What can hang from each mark
lilot: lubuv
rivop: vebog
dabuf: neve vebog
vebog: dabuf pagu rivop
neve: bulu dabuf lubuv
bulu: kire neve
gazu: navi
pagu: vebog
kire: bulu
lubuv: lilot neve
navi: gazu neve

Each row was made from one small tree. The marks that hang from a mark follow it in brackets, in alphabetical order. Every link used is in the known rows. Write each row's tree.
In the rows, 128 means zero.
Known rows
rivop{vebog{dabuf}}: [122 107 169 125 126  98 141 121 133 125 134 130 139 147 117 131 149 118
 122 146 119 135  84 114 110 154 114]
neve{bulu dabuf}: [133 103 176 108 122  89 102 156 137 100 114 132 119 149 141 146 168 103
 145 105 129 117 105 143 112 183 110]
bulu{kire neve}: [ 81  99 124 173 143 138 126 129 136 104 139 121 134 101 100 149 134 141
 143 166 106  89 107  95 129 103 142]
lubuv{lilot neve{bulu dabuf{vebog{pagu}}}}: [132 108 185 135 127 151 120 160 102  75  76 125 132 175 158 231 174 157
 119  99 114 125  90 127 103 163 107]
lilot{lubuv}: [128 120 138 137 157  84 113 135 130 125 149 130  92 142 145 125 122 157
 110 156 145 117 134 132 115 144 142]
lilot{lubuv{neve{bulu dabuf}}}: [119  95 179 144 157  61 112 146 134 104 122 134  90 177 154 170 135 159
 119 138 137  99 113 150 105 182 128]
pagu{vebog{rivop}}: [122 152 152 149 115 123 114 128 129  93 156 128 114 143 106 150  92 141
 134 129 121 167 103  95 137 131  90]
rivop{vebog{dabuf{neve{bulu}} pagu}}: [126 114 181 135 135 115 129 145 134 101  85 108 126 158 140 180 154 115
 124 138 106 126  75 140 106 171 131]
gazu{navi{neve{bulu{kire}}}}: [ 71 105 116 153 144 111 121 149 111  99 108 106 110 113 129 171 112  83
 174 146 137 122 101 115 131 118 121]
rivop{vebog}: [105 127 152  99 123 126 123 120 132 131 161 139 133 139 120 135 144 123
 131 133 112 128 109 115 115 139 109]
neve{bulu{kire} dabuf{vebog} lubuv{lilot}}: [128  96 196  82 160  96  71 172 114  68 151 114 105 147 137 187 222 153
 148 121 120 117  53  85  97 170  93]
dabuf{vebog{pagu rivop}}: [135 137 159 147 110 161 110 141 125  81 113 100 123 153 133 165 118 133
 139 130 125 149  81 106 112 134 152]
gazu{navi{neve{bulu dabuf{vebog{pagu}}}}}: [ 73 101 152 144 138 110 120 171 118  91  93 109 115 142 160 199 127  69
 179 135 132 129  90 113 110 149 134]
vebog{dabuf{neve{bulu{kire} lubuv}} pagu rivop}: [183 113 187 199 162  78 101 166 135  57  42  59  96 160 122 182 135 137
 136 146 132 135  47 123 118 170 166]
lubuv{lilot neve}: [140 129 136 157 139 156 146 129  98 118  92 131 139 150 133 190 135 175
 101 113 124 128 132 122 129 117 111]
navi{gazu neve{lubuv{lilot}}}: [170 162 122 139 186 108 134 159  87 133 119 108 137 133 117 191 150 128
 162 127 141 143 123 112 137 145 109]
lubuv{lilot neve{bulu dabuf{vebog{pagu rivop}}}}: [147 116 194 154 122 146 113 161 103  66  72 116 128 182 146 228 161 158
 120  97 122 133  84 119 105 165 112]
navi{neve{dabuf{vebog{rivop}}}}: [123 122 169 155 138 114 143 141 147 122 115 125 145 152 138 186  99  99
 179 127 135 117 110 104 126 154 124]
lilot{lubuv{neve{bulu dabuf{vebog}}}}: [104  97 190 134 149  80 114 145 133 101 134 135  93 181 158 182 133 160
 124 140 131  99  97 146  99 179 122]
vebog{dabuf{neve{lubuv{lilot}}} pagu rivop}: [203 133 182 208 166  95 122 167 125  82  36  68 110 163 133 184 129 150
 114 141 139 151  77 106 120 156 171]
kire{bulu{neve{dabuf}}}: [105 115 144 152 123 106 122 132 141  92 119 136 125 131 116 146 133 122
 155 109 113 106  90 150 126 157 112]
pagu{vebog{dabuf{neve{bulu lubuv{lilot}}} rivop}}: [151 154 198 166 144 104 119 148 122  81 115 105 100 159 112 188 111 155
 123 128 117 165  75 104 130 154  78]
bulu{kire neve{lubuv{lilot}}}: [105 106 143 158 176 125 109 142 119  94 147 114 118 108 102 168 170 173
 136 164 101 100 103  72 120 107 136]

Which tree is each row?
[112 125 183 147 134  97 105 136 143  75 139 121 108 150 107 159 133 137
 169 111 108 117  57 128 115 166 113] -> kire{bulu{neve{dabuf{vebog{rivop}} lubuv}}}
[106  87 161 155 180  95 107 160 132  95 144 121 126 119 113 172 188 158
 142 160 111  91  95  58 114 131 137] -> bulu{kire neve{dabuf lubuv{lilot}}}
[147 106 207 105 155  91  63 172 117  56 146 102 100 156 122 182 203 153
 151 118 130 128  44  75 100 171  99] -> neve{bulu{kire} dabuf{vebog{rivop}} lubuv{lilot}}
[161 115 199  89 163  73  80 172 117  87 125 123 100 158 144 168 213 143
 135 102 123 131 102 114 100 188 102] -> neve{bulu dabuf lubuv{lilot}}
[134 163 188 144 158 155 109 158 138 102 107  83 102 164 143 206 105 148
 149 132 111 125  77 109 115 138 151] -> dabuf{neve{lubuv} vebog{pagu rivop}}
[144 141 185 171 149 100 112 149 121  72 120  99 101 148 103 189 118 160
 127 140 121 157  59  91 134 144  78] -> pagu{vebog{dabuf{neve{bulu{kire} lubuv{lilot}}} rivop}}
[123 103 200 149 117 120 115 150 131  72  84 115 123 187 143 207 137 134
 146 108 115 120  71 138 105 178 126] -> lubuv{neve{bulu dabuf{vebog{pagu rivop}}}}
[142 153 188 138 159 166  81 170 115  61  99  72  92 152 134 227 144 164
 143 124 111 124  56 106 113 138 127] -> dabuf{neve{bulu{kire} lubuv{lilot}} vebog{pagu rivop}}
[115 109 182 157 124 121 140 135 139 113 112 128 140 176 133 185 113 139
 141 121 127 113  83 112 117 153 122] -> lubuv{neve{dabuf{vebog{rivop}}}}
[107  80 163 143 135  95 119 142 133  90  99 126 128 158 130 184 153 136
 144 122 122  94  81 135 120 163 111] -> lubuv{neve{bulu{kire} dabuf}}
[108 150 179 101 162 170 102 155 115 103 137 100 103 137 136 214 149 162
 143 124 104 102  73 118 117 127  91] -> dabuf{neve{bulu{kire} lubuv{lilot}} vebog}
[131  98 165 135 128  99 130 136 130  99 103 116 136 153 134 152 166 120
 120 150 115 143  77 116 103 163 144] -> rivop{vebog{dabuf pagu}}
[ 91 108 167 131 164  99 106 182 105  82  99 103 103 148 162 215 156  95
 173 132 129 139  87  94 103 152 130] -> gazu{navi{neve{bulu dabuf{vebog{pagu}} lubuv{lilot}}}}
[126 114 168 144 141 115 141 142 137 116  89 110 135 153 140 174 145 118
 120 148 112 126  81 125 110 157 141] -> rivop{vebog{dabuf{neve} pagu}}
[127 158 190 104 159 177 101 168 111  88  99  93  97 157 163 234 157 157
 135 112  95 120  86 135 105 147 121] -> dabuf{neve{bulu lubuv{lilot}} vebog{pagu}}
[153 115 173 154 169  97 128 153 121 106  84  93 112 137 127 173 156 147
 121 140 126 116  77 128 124 149 114] -> vebog{dabuf{neve{bulu{kire} lubuv{lilot}}}}
[ 95  86 172 149 173 119 101 167 128  75 139 113 127 129 129 199 196 161
 147 164 100  96  71  51 101 133 148] -> bulu{kire neve{dabuf{vebog{pagu}} lubuv{lilot}}}
[190 126 185 205 163  82 123 162 139  86  43  68 106 166 131 174 117 138
 127 147 135 144  71 116 120 163 178] -> vebog{dabuf{neve{lubuv}} pagu rivop}
[108 130 148 140 142 106 111 123 132  87 134 125 104 131 107 148 136 146
 155 115  98 116  87 153 125 148 115] -> kire{bulu{neve{lubuv}}}
[167 121 224 104 148  99  65 183 114  50 113 101  95 178 148 198 204 147
 144 104 120 148  64  96  87 192 122] -> neve{bulu dabuf{vebog{pagu rivop}} lubuv{lilot}}
[117  96 172 136 131 145 118 151 103  81 103 127 136 158 137 219 174 163
 124 111 122 107  75 110 112 147  89] -> lubuv{lilot neve{bulu{kire} dabuf{vebog}}}
[ 90 116 155 144 115 126 124 130 140  90 131 136 128 136 119 157 131 123
 159 110 109 106  74 144 120 155 107] -> kire{bulu{neve{dabuf{vebog}}}}
[150  93 179  96 172  66  68 174 117  73 132 115 101 141 131 169 225 151
 141 120 128 117  78  93 107 173 103] -> neve{bulu{kire} dabuf lubuv{lilot}}
[118 171 170 152 125 184 137 137 139 134 123 103 125 148 125 179  68 131
 142 124 125 114  96 120 131 116 118] -> dabuf{neve vebog{rivop}}
[104  99 174 146 157  80 128 140 137 120 140 138 105 177 158 175 123 165
 119 152 138  99 104 126 104 163 135] -> lilot{lubuv{neve{dabuf{vebog}}}}
[127 162 164 162 129 186 126 151 136 107  92  90 121 152 141 200  84 132
 140 128 120 122  88 120 124 125 148] -> dabuf{neve vebog{pagu rivop}}
[132 104 181 154 127 141 111 151 105  70  99 118 132 164 125 215 159 163
 126 109 130 116  68 102 115 148  92] -> lubuv{lilot neve{bulu{kire} dabuf{vebog{rivop}}}}
[126 134 173 180 127 106 123 140 134  79 116 104 111 144 102 174  92 137
 134 143 124 148  60 108 140 143  83] -> pagu{vebog{dabuf{neve{bulu{kire}}} rivop}}
